Each row was made from one small tree. The marks that hang from a mark follow it in brackets, in the order of their numbers. Every link used is in the known rows. Write each row's tree.
Known rows:
q325{q159 q963}: [ 2.164 -0.425  0.629 -1.374 -1.939  1.019 -0.514  2.380 -3.347  0.779
 -4.163  3.069  0.660 -0.137  0.623  1.186 -0.668]
q661{q540{q325 q685}}: [ 1.566 -0.620 -0.161  2.325 -2.819  3.482  1.107  2.430 -4.484 -3.382
  0.868  2.826  0.127 -5.147 -0.830  1.059 -0.597]
q699{q540{q325{q159{q516 q973}} q685{q605}}}: [ 3.071 -0.241 -1.040  2.093 -2.059  0.218  1.090  3.455 -1.557 -1.524
 -1.917  3.092  1.012 -0.484 -2.992  5.194  1.437]
q661{q540{q325{q159} q685{q605}}}: [ 2.028  0.309 -1.834  2.370 -3.281  0.658 -0.186  3.663 -4.250 -3.394
 -1.194  3.949  0.333 -4.969 -1.849  1.797  0.709]
q516{q605}: [ 0.960 -2.867 -0.913 -2.459 -1.462  2.239 -0.691  0.392 -3.145 -2.678
 -3.538  2.155 -0.137  0.540  0.050  1.324 -3.940]
q699{q540{q325{q159{q516 q973}}}}: [ 3.298  0.314  0.466 -0.290 -1.091  1.141  1.245  3.141 -1.982 -0.059
 -1.362  1.498  1.810  1.609 -1.901  4.974  0.339]
q516{q605{q685}}: [ 1.911 -4.055 -1.619 -3.050 -0.751  2.168 -0.588  1.006 -3.044 -3.047
 -3.251  2.225 -0.737 -1.511 -0.086  2.439 -3.649]
q699{q540{q325{q159{q973} q963} q685}}: [ 3.191 -0.850  1.154  2.732 -2.884  0.621  1.422  3.500 -2.183  0.663
 -0.937  3.174  1.259 -3.261 -0.284  3.132  2.066]
q661{q540{q325{q159{q516} q963} q685{q605}}}: [ 2.365 -0.255  0.050  2.454 -2.950  1.792 -0.165  3.543 -3.245 -1.783
 -2.095  4.096 -0.348 -2.122 -0.623  0.410  2.620]
q325{q159{q516 q973} q963}: [ 3.099 -1.395  1.446 -1.546 -0.616  0.671  0.881  2.190 -0.792  2.036
 -5.305  2.376  1.313  3.324 -0.639  2.790  0.992]
q699{q540{q685}}: [ 1.228 -0.744 -0.663  0.910 -3.916  3.732  1.300  2.393 -4.027 -2.288
 -1.476  3.572 -0.264 -4.554 -1.040  3.968 -3.486]
q973{q159}: [ 1.399  0.178  1.014 -2.096 -1.329  1.745  1.369  0.375 -0.610 -1.065
 -2.120  1.441  1.034  0.838 -0.930  1.917 -4.028]
q699{q540{q325{q159{q516} q963}}}: [ 2.741  0.611  1.490 -0.033 -2.107  2.703 -0.191  3.164 -3.531  0.388
 -1.126  2.201  0.547  0.955  0.698  1.929  0.621]
q540{q325{q159{q516{q605} q973} q963} q685}: [ 3.614 -3.110  1.239  1.387 -0.365 -0.067  0.004  1.747 -0.719  0.316
 -2.354  2.591  0.541  1.475  0.974  1.794  2.976]
q661{q540{q325{q963}}}: [ 1.221 -1.178  1.383  0.347 -2.536  3.834  0.436  2.130 -3.920 -1.771
 -0.558  2.137  0.176 -2.024  0.410 -1.546  0.032]
q699{q540{q325{q159{q973}} q685}}: [ 3.337 -0.062 -0.218  2.376 -2.433  0.278  1.507  3.560 -2.462 -0.626
 -0.296  2.731  1.617 -3.596 -1.640  4.978  0.658]

Write each row's tree:
[ 2.578 -2.889  0.416 -3.723 -0.009  2.071  0.622  0.169  0.456 -2.091
 -2.611  1.531 -0.385  1.996 -0.034  3.066 -4.125] : q973{q159{q516{q605{q685}}}}
[ 1.758 -3.777 -0.081 -2.701 -0.156  1.890  0.663  0.228 -0.591 -1.475
 -4.624  1.415  0.414  4.064 -1.292  2.960 -2.325] : q159{q516{q605} q973}
[ 2.362 -2.212  0.658 -2.376 -1.333  1.424 -1.320  1.511 -2.355  0.057
 -4.909  2.996 -0.288  2.882  1.492  1.142 -0.957] : q325{q159{q516{q605}} q963}
[ 3.267 -0.779 -1.040  1.741 -0.131 -0.989  0.526  2.603 -1.251 -1.148
 -2.590  2.500  1.310  1.154 -2.717  3.771  2.670] : q540{q325{q159{q516 q973}} q685{q605}}
[ 2.780 -1.952  0.968  1.635 -2.836  2.385 -0.549  2.695 -3.096 -1.669
 -1.168  3.792 -0.678 -2.146  1.657  0.241  1.557] : q661{q540{q325{q159{q516{q605}} q963} q685}}
[ 3.808 -4.445  0.276 -2.947 -0.009  0.129  0.065  2.058 -0.246  0.675
 -5.579  2.712  0.143  2.015  0.316  3.336  0.375] : q325{q159{q516{q605{q685}} q973} q963}
[ 2.903 -1.570  0.956  1.603 -2.839  2.345 -0.741  2.705 -3.133 -0.997
 -0.799  3.564 -0.638 -1.212  1.912  2.017  0.611] : q699{q540{q325{q159{q516{q605}} q963} q685}}
[ 2.561  0.790 -1.349  2.049 -2.648  1.414 -0.120  3.537 -3.608 -2.436
 -1.067  3.411  0.155 -1.539 -1.778  4.068  0.239] : q699{q540{q325{q159{q516}} q685{q605}}}
[ 2.729  0.282  0.824  2.680 -3.483  1.801  0.150  3.598 -4.126 -0.225
 -0.050  3.535  0.330 -4.395  1.004  2.108  0.967] : q699{q540{q325{q159 q963} q685}}
[ 3.728 -3.022  0.388 -1.685  0.401  1.020 -1.573  2.183 -2.751 -0.645
 -2.128  1.995 -0.396  1.238  1.935  1.202  1.276] : q540{q325{q159{q516{q605{q685}}} q963}}
[ 2.529  0.070  0.033  2.479 -3.021  1.766 -0.311  3.562 -3.170 -1.164
 -1.712  3.888 -0.242 -1.189 -0.445  2.179  1.662] : q699{q540{q325{q159{q516} q963} q685{q605}}}
[ 3.224 -1.564  0.310  2.184 -0.535 -0.641  0.335  2.610 -0.889  0.109
 -3.223  2.919  0.882  1.473 -1.358  1.883  4.036] : q540{q325{q159{q516 q973} q963} q685{q605}}
[ 3.377 -2.903  0.410 -1.292 -1.426  2.187 -0.869  3.046 -3.050 -1.685
 -1.776  2.880 -0.744 -1.363  1.488  0.728  0.982] : q661{q540{q325{q159{q516{q605{q685}}} q963}}}
